Every row comes from one small tree of marks. The marks that hang from a mark follow it in brackets, in alphabetical order. Every link used is in the known rows. Which tree was each row made from?
Known rows:
kiza[zadag[tidane[dagu[zemaf] vured]]]: [ 3.53 -3.04 -1.46 -1.83 -2.93  2.57 -3.10 -0.47 -0.66 -0.50  1.17  4.83
 -0.75 -1.11  1.94  5.15  0.13 -2.99  2.59  0.04 -2.65  4.45 -1.02]
kiza[zadag[tidane[dagu[zemaf]]]]: [ 2.46 -2.67 -1.14 -0.85 -2.27  2.38 -0.43 -1.06 -0.80  0.18  3.00  2.87
 -1.95  1.26  0.74  3.21  1.33 -2.51  2.45 -1.88 -2.30  4.32 -2.55]
dagu[kiza[zadag] zemaf]: [-0.39 -1.85 -0.60  0.00 -1.91 -0.04 -0.63 -0.80 -4.45 -2.79  1.41  1.10
 -1.04  2.07  2.37  0.25 -0.38  2.98 -1.04  0.36  2.24  1.21 -1.73]
dagu[kiza]: [-2.20  0.48 -0.34  2.41 -0.46 -0.77 -0.61 -0.41 -1.48  0.24 -0.57  0.05
  0.26  0.44  1.48 -0.83  0.56  1.49 -1.37  1.56  2.28 -1.35 -0.08]
tomad[dida[dagu] tidane]: [ 3.79 -1.42  0.32  1.68 -4.15  1.26  3.81 -0.44 -0.57 -0.05  2.08 -2.84
  0.38  0.31 -2.14 -1.02  1.99  1.45  1.43  0.08  2.33 -2.51 -0.71]
tidane[dagu[zemaf] vured zadag[kiza]]: [ 1.35 -1.39 -1.62  0.66 -4.17  4.19 -1.61  1.64 -4.02  0.62 -0.63  3.11
 -0.30 -2.55  3.64  2.63  0.16 -2.56  1.96 -5.88  0.68  2.60 -0.37]
tomad[dida tidane[zadag]]: [ 4.05  0.02 -1.84  0.94 -4.71  0.31  3.82  1.57 -2.59 -0.63  3.49 -2.96
 -0.64  2.26  1.52 -1.42  1.12  5.45 -0.07 -2.66  3.64 -1.32 -1.72]
vured[tidane[dagu]]: [ 2.41  2.07 -0.40 -0.05 -2.17  2.25  2.66 -0.67 -0.54  2.94 -0.60  0.64
  3.41 -2.95 -0.95  2.27  1.04 -3.42  2.57  0.77 -1.56  0.03 -0.97]
dida[dagu[kiza zemaf] tomad[tidane[zadag]]]: [-0.51 -1.55 -2.00  4.56 -6.03 -1.16  1.10 -4.68 -8.45 -0.02  1.99 -1.25
 -0.42  2.33 -2.29 -2.82  3.31  2.72  4.35 -2.40  4.90  2.05 -2.91]
tidane[dagu]: [ 1.10 -0.31  1.74  0.65 -0.88  2.26 -0.04  0.36  0.81  2.65 -0.35  1.25
 -0.18 -1.05 -0.54  0.88  0.10 -3.87  1.58 -0.46 -1.68 -0.39 -0.38]
tomad[tidane[dagu zadag]]: [ 3.08  0.96 -1.22  1.99 -4.41  1.29  2.77  0.72 -2.05  2.80  1.99 -0.63
  0.88  0.38 -0.83  0.53  0.97  0.77  2.73 -3.38  0.09  1.65 -1.83]
tupi[tidane[zadag]]: [-1.11  2.88 -1.97  0.18 -1.20  0.11  2.46  0.85 -0.66 -0.27  1.39  0.43
  0.34  2.38  0.83 -1.21  0.49  2.36  0.00 -3.33  0.21  1.98 -1.98]
nefo[tidane[dagu vured zadag[kiza]]]: [-0.22 -0.10 -1.27  0.72 -2.40  3.85 -1.27  2.52 -2.60  2.31  1.74  3.42
  1.37 -4.75  1.81  3.18  2.12 -1.54 -0.72 -3.92  1.87  2.06  0.36]
nefo[tidane[dagu[zemaf] vured zadag[kiza]]]: [ 0.42 -1.57 -1.55 -0.80 -2.75  3.70 -0.18  2.53 -4.46  0.98  1.32  3.68
  1.48 -3.98  2.69  3.28  2.57 -1.02 -0.10 -6.46  2.02  3.34 -0.39]
nefo[tidane[dagu[kiza[zadag] zemaf] vured]]: [ 0.92 -2.26  0.75 -2.04 -1.84  2.29 -2.12  1.36 -3.65 -0.36  0.13  5.77
  1.87 -3.84  2.01  3.98  0.16  0.00 -1.08  0.64  1.53  1.76 -0.23]
vured[tidane]: [ 1.34  2.22 -1.91 -0.73 -1.28  0.17  2.61 -0.65 -1.46  0.59 -0.10 -0.31
  3.64 -2.07 -0.41  1.58  0.96  0.12  0.81  1.27  0.09  0.51 -0.59]
vured[tidane[dagu[kiza] zadag]]: [-0.08  3.45 -1.62  2.50 -5.26  1.38  1.43 -1.58 -3.81  3.03  1.32 -0.34
  2.83 -1.84  1.69  1.63  1.21 -0.01  1.84  0.81  1.75  0.19 -2.12]
nefo[tidane[dagu[kiza[zadag]] vured]]: [ 0.28 -1.11  1.35 -0.45 -1.62  2.40 -3.09  1.67 -1.79  1.19  0.58  5.31
  1.65 -4.26  0.86  3.78 -0.25 -0.74 -1.52  3.58  0.95  0.32  0.92]
tupi[tidane[dagu[kiza] vured zadag]]: [-0.83  2.64 -0.98  1.49 -3.17  1.89 -0.77  1.63 -0.98  1.66 -1.70  3.66
  1.46 -0.71  2.46  1.03 -0.56 -0.12  0.38 -0.59  0.06  0.47 -0.66]
kiza[zadag[tidane[vured]]]: [ 2.37 -1.44 -2.30 -1.04 -2.21  0.67 -4.13 -0.47  0.01 -1.55  1.78  3.47
 -0.71 -0.57  1.31  4.18 -0.33 -0.21  0.80  2.45 -1.70  3.24 -0.06]
tomad[dida tidane[dagu[zemaf] vured zadag]]: [ 6.74 -1.70 -0.99 -0.98 -6.33  2.62  2.12  2.32 -3.57 -0.63  0.61  0.90
  0.69 -0.98  3.05  2.03  0.03  1.99  1.92 -3.55  2.28 -0.18 -1.23]
dida[dagu]: [-0.68 -0.38  1.32  1.90 -2.45  0.81 -0.66 -2.78  0.27  0.95  0.85 -1.05
  0.65 -1.12 -2.75  0.21  0.84 -2.22  2.45  1.43 -0.06  0.11 -0.06]
tomad[dida]: [ 1.86 -1.20  0.89 -0.49 -1.37  0.81  0.96  1.03  0.16 -1.15  1.11 -1.24
 -1.83  0.64  1.93 -1.13  0.25  1.26 -1.38  0.41  2.04 -3.11 -0.43]
dida[dagu[zemaf] tomad[tidane[vured]]]: [ 3.08 -3.50 -0.78  0.67 -3.75 -0.16 -0.60 -2.89 -5.58 -1.14 -1.68  1.83
  0.83 -1.10 -4.16 -0.10  1.73 -1.07  5.16 -0.65  0.97  2.22 -0.50]
tupi[tidane[dagu[kiza zemaf] vured]]: [ 0.61  0.07 -0.24 -0.76 -0.70  2.18  0.90  2.14 -1.23 -0.07 -4.17  5.20
  2.47 -1.04  2.01  1.61  0.16 -1.75  0.03 -1.74 -0.59  0.64 -0.10]

Write each row's tree:
[ 4.55 -2.81 -0.30  0.52 -4.19  1.28  4.96 -0.83 -2.35 -1.56  1.68 -2.57
  0.90  0.87 -0.97 -0.67  2.53  1.89  1.59 -2.56  2.77 -0.97 -1.48]
tomad[dida[dagu[zemaf]] tidane]
[-0.45 -3.20  0.84  1.08 -2.59 -0.05 -0.73 -4.72 -4.57 -0.58  0.36  0.48
 -1.81  0.66 -3.36 -1.69  1.94 -2.53  4.50 -1.17  1.37  2.05 -1.77]
dida[dagu[zemaf] tomad]
[ 2.01 -2.49 -0.68  2.17 -1.69  0.08  1.91 -0.61 -5.95  1.25 -1.21  1.58
 -0.90  1.77 -2.00 -1.97  2.70 -0.31  2.93 -2.72  1.48  0.59 -1.59]
dida[tomad[tidane[dagu[kiza zemaf]]]]
[-0.01 -2.80 -0.92  3.63 -3.40 -0.94  1.45 -3.93 -6.90 -0.23 -0.25 -0.44
  0.00  1.63 -3.66 -2.62  3.47  0.97  3.84 -1.14  3.51  1.16 -1.59]
dida[dagu[kiza zemaf] tomad[tidane]]
[ 1.29 -1.33 -1.63  2.84 -4.04 -0.31  1.48 -1.13 -7.57  1.30  0.82  0.91
 -1.43  2.50 -0.86 -2.27  2.33  1.62  3.39 -3.76  2.97  1.70 -2.83]
dida[tomad[tidane[dagu[kiza zemaf] zadag]]]
[-1.35  1.68 -0.93  1.02 -2.61  1.48  3.21  0.57 -2.97  0.86  0.20  1.79
  0.74  2.12  2.51 -0.85  1.49  0.74  0.62 -5.05  1.11  2.07 -2.88]
tupi[tidane[dagu[kiza zemaf] zadag]]
[-0.34  0.95 -0.13  2.39 -5.30  1.87 -4.22 -0.07 -2.22  2.16 -0.89  2.87
  0.54 -2.59  3.32  2.36 -1.55 -0.63  0.99  1.63  1.47 -0.07  0.33]
tidane[dagu[kiza] vured zadag]
[-1.87  3.11 -0.55  2.52 -2.52  1.53  2.14  0.75 -1.11  2.41  0.55  1.44
  0.09  1.75  1.37 -0.91  1.12  0.32  0.26 -2.41  0.64  0.61 -2.23]
tupi[tidane[dagu[kiza] zadag]]
[ 0.01  2.80 -4.30  1.76 -3.43  1.47  2.70 -0.23 -3.97  0.86  2.45 -1.67
  1.79 -1.29  1.57  0.74  2.63  0.96  0.78 -3.23  2.19  1.58 -1.54]
vured[tidane[zadag[kiza]]]
[-0.39 -2.39 -2.83  0.25 -1.95 -0.17 -0.67 -1.84 -3.44 -2.51  2.29  1.58
 -0.89  2.65  2.99  1.37  1.85  2.41 -0.43 -0.76  1.85  3.56 -2.09]
dagu[kiza[zadag[tidane]] zemaf]
[ 1.54 -1.49 -0.10  3.20 -2.81 -0.39  0.74 -3.33 -3.53  1.24  0.61 -0.74
 -0.59  0.82 -5.90 -2.25  2.45 -1.24  4.81  0.28  0.76  0.58 -0.89]
dida[dagu tomad[tidane]]
[ 2.54 -0.44 -0.83  2.63 -3.70  0.23  0.95 -0.79 -4.81  2.65  1.60  0.46
 -2.08  1.89 -2.60 -1.93  1.57 -0.13  4.21 -2.53  0.48  1.34 -2.26]
dida[tomad[tidane[dagu zadag]]]
[ 1.55  1.07 -1.18 -1.79 -3.13  2.29  0.85  1.66 -1.72 -0.02 -1.55  4.24
  1.42 -0.83  2.44  2.04 -0.75 -1.14  2.12 -4.27 -0.93  3.06 -1.70]
tupi[tidane[dagu[zemaf] vured zadag]]
[-0.25  0.49 -2.91  1.60 -3.15  1.88 -2.86  1.42 -2.89 -0.45  0.47  1.28
 -0.42 -1.90  3.05  1.32  0.10  0.21 -0.03 -2.63  1.81  1.20  0.81]
tidane[vured zadag[kiza]]
[ 1.14 -2.19 -0.21  2.02 -5.42  1.80 -3.55 -2.44 -0.48 -1.15  2.71  0.73
 -1.43 -0.76  2.00  1.99  1.21  0.04  0.12  5.08  2.86 -1.70 -0.14]
tomad[dida[dagu[kiza[zadag[tidane[vured]]]]]]
[ 1.36  0.83  0.24  0.47 -4.94  2.41 -3.71  0.30 -0.87  1.93 -0.28  2.95
  0.23 -3.17  2.08  3.00 -1.80 -2.24  2.28  0.32 -0.54  1.11  0.06]
tidane[dagu vured zadag]
[-1.61  1.47  0.11  3.51 -4.37  1.19 -1.19 -0.83 -2.34  3.03  1.67  0.23
 -0.53  0.16  2.18  0.02  0.21 -0.10  1.01 -0.58  1.83 -0.16 -1.48]
tidane[dagu[kiza] zadag]
[ 3.95 -0.97 -0.20  1.31 -3.80  1.80 -1.00  1.83 -2.19  1.02 -1.12  3.26
  1.79 -1.80 -0.04  2.60 -1.02  0.05  1.03  2.83 -0.62 -0.61  0.34]
tomad[tidane[dagu[kiza[zadag]] vured]]
[ 0.87 -2.21 -2.27  0.48 -2.04  1.80 -2.23 -0.50 -1.03  1.14 -2.46  4.39
  1.86 -2.17  3.21  4.21  2.42 -2.52  1.80 -1.01 -0.18  3.02  0.17]
zadag[tidane[dagu[kiza zemaf] vured]]
[ 0.40 -2.56 -2.93 -0.54 -2.57  0.25 -2.99 -1.12 -3.48 -2.75  0.40  3.46
  0.19  0.52  3.95  3.15  0.79  2.19 -0.42  0.72  1.37  3.46 -0.65]
dagu[kiza[zadag[tidane[vured]]] zemaf]
[ 1.87 -2.33  0.90 -0.65 -3.31  2.54 -3.55  0.15 -3.09 -0.65 -1.58  5.03
 -0.03 -2.15  2.85  3.39 -2.00 -1.77  0.91  2.06  0.05  0.61 -0.22]
tidane[dagu[kiza[zadag] zemaf] vured]
[ 0.83 -2.75 -3.06  1.61 -0.20  3.98  2.30  0.63 -1.10  1.77  1.00  1.62
 -0.74  0.12  1.46  1.87  5.49 -4.62  1.65 -8.17 -0.98  3.82 -0.93]
zadag[kiza tidane[dagu[zemaf]]]
[ 1.18  0.25  0.16 -1.63  0.49  2.40  4.30  1.53  0.06  0.68 -1.53  2.94
  0.88  0.92 -0.12  0.03  1.22 -2.61  1.18 -4.95 -2.26  1.67 -1.90]
tupi[tidane[dagu[zemaf]]]
[ 0.53 -1.40 -4.47  1.46 -0.05  2.30 -1.92  1.43  0.17  0.11 -0.77  2.35
  0.28 -1.85  2.17  2.84  3.49 -2.52 -0.21 -3.43 -0.38  2.56  1.57]
zadag[kiza tidane[vured]]
[ 1.26 -0.77  1.45  0.98 -3.11  2.40 -4.80  0.64 -1.09  0.92 -1.00  4.34
 -0.51 -2.63  1.79  3.09 -2.62 -2.52  0.41  4.99 -0.49 -1.16  0.79]
tidane[dagu[kiza[zadag]] vured]
[-1.20  0.02 -2.66  0.04 -1.79  1.88 -1.41  2.39 -3.12  0.07  2.23  2.23
  1.45 -3.52  2.26  2.24  1.97  1.92 -2.02 -3.49  3.31  2.29  0.88]
nefo[tidane[vured zadag[kiza]]]
[ 1.34 -0.39 -0.03 -1.39 -1.75  2.42 -0.22  1.78 -1.71 -1.02 -2.39  5.85
  0.89 -0.32  2.20  2.10 -1.11 -1.13  0.23 -0.07 -1.09  1.13 -0.72]
tupi[tidane[dagu[kiza[zadag] zemaf] vured]]
[ 0.28 -0.41 -0.47  0.94 -5.27  1.62 -3.11 -0.41 -4.34  0.65 -1.36  3.19
  1.04 -2.15  4.51  2.57 -1.01 -0.01  1.64 -1.13  2.00  1.51 -0.55]
tidane[dagu[kiza zemaf] vured zadag]
